What can hang from each mark:
J_847: J_146 J_472
J_480: J_691 J_893
J_639: J_383
J_472: J_487
J_383: J_893
J_691: J_380 J_480
J_638: J_893
J_893: J_487 J_638 J_962
J_962: J_146
J_487: J_893
J_860: J_639
J_798: J_638

Each row was made from one small tree. The marks that hang from a mark follow it in brackets, in the order of their numbers. Every link used is in the known rows. Write each row's tree.
Known rows:
J_860(J_639(J_383(J_893(J_638)))): [ 3.13  1.00 -0.22  0.67 -2.22  1.75 -2.67  1.18  2.06  1.28 -0.60  0.75
 -0.48  0.22  2.55  2.60  0.99 -3.31 -4.18 -0.13  2.07  0.58 -2.43  0.80]
J_798(J_638): [-0.63 -0.31 -0.25 -1.41 -0.92  1.01 -2.69  1.19 -0.13 -0.43  1.12 -0.58
  0.59  0.92 -0.06  2.46 -0.71  1.28 -1.17  0.45 -0.08 -0.21 -2.79  1.19]
J_487(J_893(J_638 J_962(J_146))): [ 4.20  1.48 -0.76  0.21 -1.87  3.26 -0.88  1.53  0.84 -0.76 -1.08 -1.73
 -0.79  1.62  0.06  3.62  0.68 -1.46 -2.39 -1.20  2.34 -0.12 -1.63 -0.78]
J_487(J_893(J_638)): [ 2.83  2.43 -0.82  0.41 -1.44  0.97 -2.18  2.22  0.79 -0.98  0.69 -0.30
 -1.00  0.65 -0.53  2.67  0.12 -1.87 -2.96  0.69  1.00  0.13 -2.65 -0.46]
J_639(J_383(J_893)): [ 1.57  1.31 -0.59 -0.27 -0.90  1.31 -2.95  1.17  0.48  1.87 -1.00  1.09
  0.32  0.78  1.70  1.68 -0.51 -1.14 -3.28  0.40  1.60  1.01 -2.77  0.14]
J_847(J_146 J_472(J_487)): [ 2.32  0.47 -2.61 -0.21 -0.70  0.01 -0.08 -0.76  2.84  1.47 -2.62 -2.52
  0.61  0.31  1.05  0.79 -0.73 -1.60 -1.88  2.35 -1.28  0.86 -0.31  1.99]
J_472(J_487(J_893(J_638 J_962))): [ 3.68  1.76 -2.98 -0.29 -2.11  3.17 -0.51  2.06  2.41 -0.78 -0.63 -2.34
 -0.47  1.17 -0.30  2.32  1.03 -2.31 -2.85  1.13  1.84  0.90 -1.82  0.65]
J_487(J_893(J_638 J_962)): [ 3.92  1.12 -1.61  1.04 -1.83  2.70 -1.71  2.32  1.04 -1.32  0.40 -1.55
 -0.99  1.26 -0.77  3.52  1.64 -2.08 -2.32  0.29  2.22 -0.05 -2.42 -0.10]
J_893(J_638 J_962(J_146)): [ 3.17  0.63 -0.47 -0.66 -2.42  3.96 -1.12  0.32 -0.01 -0.05 -1.38 -2.26
 -0.20  1.69  2.13  3.69  0.24 -0.16 -1.21 -1.42  1.43 -1.03 -0.74  0.14]
J_962(J_146): [ 0.66  0.95  0.92 -1.69 -0.38  1.22 -1.14 -0.13  0.05  1.26 -1.79  0.26
  0.80  0.79  1.86  2.31 -1.96  0.59 -1.62 -1.24  0.29 -0.23 -0.55 -0.69]
J_691(J_380 J_480(J_893(J_487 J_638 J_962))): [ 4.09 -0.87 -1.83 -0.54 -2.19  2.92 -2.14 -0.45  0.13 -1.70  0.09 -2.43
 -0.34  1.25  0.32  6.08  3.44 -0.87 -1.18  4.33  3.92 -2.46 -2.28 -0.25]
J_480(J_691 J_893(J_487)): [ 2.74  1.55 -1.21  0.42  0.05  1.13 -2.81  1.46 -1.03 -1.42 -1.57 -0.15
 -1.39  0.90  2.37  3.42  1.64  2.49  0.09  2.87 -1.04 -2.04 -3.22  0.56]
J_383(J_893(J_638 J_962(J_146))): [ 4.05  1.18 -0.71 -0.28 -1.93  1.90 -0.87  1.42  0.20  0.18 -1.94 -1.16
  0.21  1.40  2.36  3.10  0.81 -0.11 -2.12 -1.21  1.92  0.59 -1.69 -0.25]
J_639(J_383(J_893(J_487 J_638 J_962(J_146)))): [ 4.86  1.40 -1.49  0.27 -3.32  4.41 -1.77  1.46  0.77  1.19 -2.53 -1.70
 -0.41  1.44  2.95  3.43  0.49 -0.71 -3.57  0.48  3.34 -0.58 -1.90  0.26]
J_691(J_380 J_480): [ 0.18 -1.16  0.04 -2.35  0.00 -0.20 -2.32 -0.98 -0.04  0.65  1.01 -0.08
  1.70  0.81 -0.40  3.83  1.10 -1.71 -1.59  2.77  2.84 -0.71 -1.56 -1.30]
J_638(J_893(J_962)): [ 0.64  0.67 -0.20  0.80 -1.05  2.23 -1.65  0.19  0.37  0.13  0.83 -1.38
  1.26  1.07 -0.90  3.32  1.09 -0.60  0.06  0.02  1.85  0.25 -1.27  0.76]
J_480(J_691 J_893(J_638)): [ 2.99  2.67 -1.06 -0.13 -0.76  1.50 -3.60  0.82 -1.93 -2.05 -0.79 -0.66
 -2.15  1.54  2.76  3.28  1.80  1.69  0.34  0.99 -2.12 -1.57 -3.92  0.84]
J_691(J_380 J_480(J_893(J_487))): [ 1.98 -0.64 -0.73 -1.20 -0.48  0.71 -2.24 -0.77  0.20 -0.63  0.01 -0.37
  0.40  0.61  0.01  4.94  1.76 -0.25 -1.47  4.57  2.97 -1.75 -2.16 -0.90]
J_480(J_691(J_380) J_893(J_487 J_638 J_962(J_146))): [ 5.40  1.28 -2.12 -0.14 -2.10  3.42 -2.65 -0.41 -1.39 -2.02 -2.09 -3.08
 -2.09  2.11  3.23  5.89  3.21  1.78  0.33  2.10  0.96 -3.96 -2.14  0.26]
J_487(J_893): [ 1.57  1.39 -0.35  0.28  0.10  0.19 -1.87  2.02  1.09 -0.13  0.23  0.75
 -0.14  0.47 -1.12  2.27 -0.21 -1.48 -2.63  0.59  1.24  0.63 -2.31 -0.85]
J_847(J_146): [ 1.60  0.21 -0.15 -0.04 -0.49  0.44 -1.39 -0.41  0.52  0.83 -0.99 -0.70
  1.23  0.99  0.36  2.21 -0.75 -1.36 -1.68  0.25 -0.33  0.15 -0.95  0.13]

Write each row's tree:
[ 2.75  0.26 -1.33  0.35  0.41  2.49 -2.71  0.83 -1.38 -1.59 -1.45 -0.73
 -1.20  1.97  1.97  3.65  2.90  1.85  1.25  0.46 -0.64 -1.25 -3.31  0.85] | J_480(J_691 J_893(J_962))
[ 2.81 -0.22 -1.88 -0.15  0.27  1.75 -3.44 -0.56 -1.48 -1.60 -0.61 -1.28
 -1.25  2.00  1.61  4.78  3.63  1.09  1.22  1.52  0.23 -2.37 -3.00  0.51] | J_480(J_691(J_380) J_893(J_962))
[ 3.08  0.79 -0.51 -0.54 -1.73  2.29 -1.69  0.89 -0.02 -1.34 -0.65 -0.86
 -0.34  0.77  0.95  4.11  1.40  0.25 -1.64  3.51  1.84 -1.01 -2.93 -0.20] | J_691(J_480(J_893(J_487 J_638)))
[ 3.89  0.22 -2.13  0.95 -3.23  3.71 -1.54  2.07  0.92 -0.96 -0.21 -2.70
 -0.51  0.70  1.42  4.34  1.45 -0.36 -1.77  2.40  2.26 -2.05 -1.31  1.01] | J_893(J_487 J_638 J_962)
[ 3.96  1.02 -0.84  1.24 -2.81  2.01 -2.33  1.78  2.49  1.16 -0.94  0.24
 -0.60 -0.14  2.69  3.03  1.08 -2.97 -4.60  1.48  2.69 -0.13 -2.18  0.84] | J_860(J_639(J_383(J_893(J_487 J_638))))
[ 5.27  1.01 -3.83  1.15 -1.94  1.66  0.24  0.44  3.36 -0.07 -2.37 -4.17
 -0.66  0.94 -0.23  1.91  1.26 -3.14 -2.55  2.14  0.34  0.88 -1.06  1.79] | J_847(J_146 J_472(J_487(J_893(J_638 J_962))))
[ 1.80  1.12 -1.13 -0.78  0.68  0.00 -3.95 -0.71 -1.75 -1.18 -0.34 -0.04
 -1.32  1.36  1.78  3.87  2.18  1.27  0.71  1.93 -0.97 -2.14 -3.23  0.08] | J_480(J_691(J_380) J_893)
[ 3.23 -1.47 -0.66 -1.42 -0.87  2.75 -1.09 -1.36  0.21 -0.48 -1.67 -1.64
  0.63  1.52  0.62  5.80  2.26  0.14 -0.93  2.90  4.11 -2.07 -1.24 -1.17] | J_691(J_380 J_480(J_893(J_487 J_962(J_146))))
[ 1.94  1.08  0.04  0.60 -1.90  3.11 -0.52  0.14  0.75  0.52 -1.09 -2.21
  1.34  0.94  0.09  3.99  0.39  0.52 -0.58  0.43  2.77 -0.78 -0.12  0.13] | J_638(J_893(J_487 J_962(J_146)))
[ 3.16  0.73 -2.57 -0.44 -0.55  1.67  0.56  0.81  3.23  0.91 -2.98 -2.19
 -0.35  0.50  0.49  1.58  0.09 -1.07 -2.30  0.99  1.04  0.91 -0.59  0.91] | J_847(J_472(J_487(J_893(J_962(J_146)))))
[ 4.33 -0.44 -1.03 -1.30 -2.23  3.43 -1.44 -1.21 -0.11 -1.22 -1.29 -2.61
 -0.18  1.67  1.07  6.17  2.57 -0.22 -1.22  2.99  3.96 -2.51 -1.50 -0.88] | J_691(J_380 J_480(J_893(J_487 J_638 J_962(J_146))))
[ 4.03 -0.33 -1.22  0.00 -2.05  3.85 -1.22  1.02  0.23 -1.76 -0.89 -1.88
 -0.24  1.30  0.77  4.84  2.65  0.01 -1.08  3.18  2.91 -1.18 -2.69  0.22] | J_691(J_480(J_893(J_487 J_638 J_962)))
[ 2.32 -1.46 -0.06 -2.03 -0.26  2.44 -1.40 -2.09 -0.36 -0.33 -1.31 -1.10
  0.75  1.90  0.37  5.26  2.12 -0.33 -0.47  1.18  3.37 -1.22 -1.51 -1.23] | J_691(J_380 J_480(J_893(J_962(J_146))))
[ 2.93 -1.85 -1.39 -0.68 -0.83  2.27 -1.77 -0.60  0.36 -1.01 -0.27 -1.50
  0.43  1.11 -0.11  5.67  3.07 -0.53 -0.88  4.24  4.07 -2.02 -1.93 -0.55] | J_691(J_380 J_480(J_893(J_487 J_962)))
[ 3.19 -0.97 -0.05 -0.86 -0.77  3.58 -0.22  0.08  0.33 -0.54 -2.62 -1.03
  0.74  1.50  0.95  4.55  1.46  0.93 -0.90  1.71  3.16 -0.82 -1.59 -0.72] | J_691(J_480(J_893(J_487 J_962(J_146))))
[ 4.44  1.31 -1.47 -0.80 -1.41  3.04 -3.02 -1.20 -2.04 -1.82 -1.70 -2.53
 -1.97  2.57  2.99  5.26  3.06  1.34  0.87  0.16  0.08 -2.95 -2.51  0.13] | J_480(J_691(J_380) J_893(J_638 J_962(J_146)))
[ 2.61  0.81 -2.54 -0.44 -0.71  2.48 -0.13  1.90  2.71 -0.04 -0.97 -1.35
  0.30  0.99 -0.82  1.86  0.62 -2.00 -2.60  0.99  1.99  1.37 -1.54  0.30] | J_472(J_487(J_893(J_962)))
[ 3.17  0.38 -1.15 -1.03 -1.86  1.36 -2.59 -0.61 -0.09 -1.34  0.31 -1.35
 -0.38  0.74  0.54  5.40  2.12 -0.64 -1.64  4.75  2.78 -2.25 -2.44 -0.60] | J_691(J_380 J_480(J_893(J_487 J_638)))
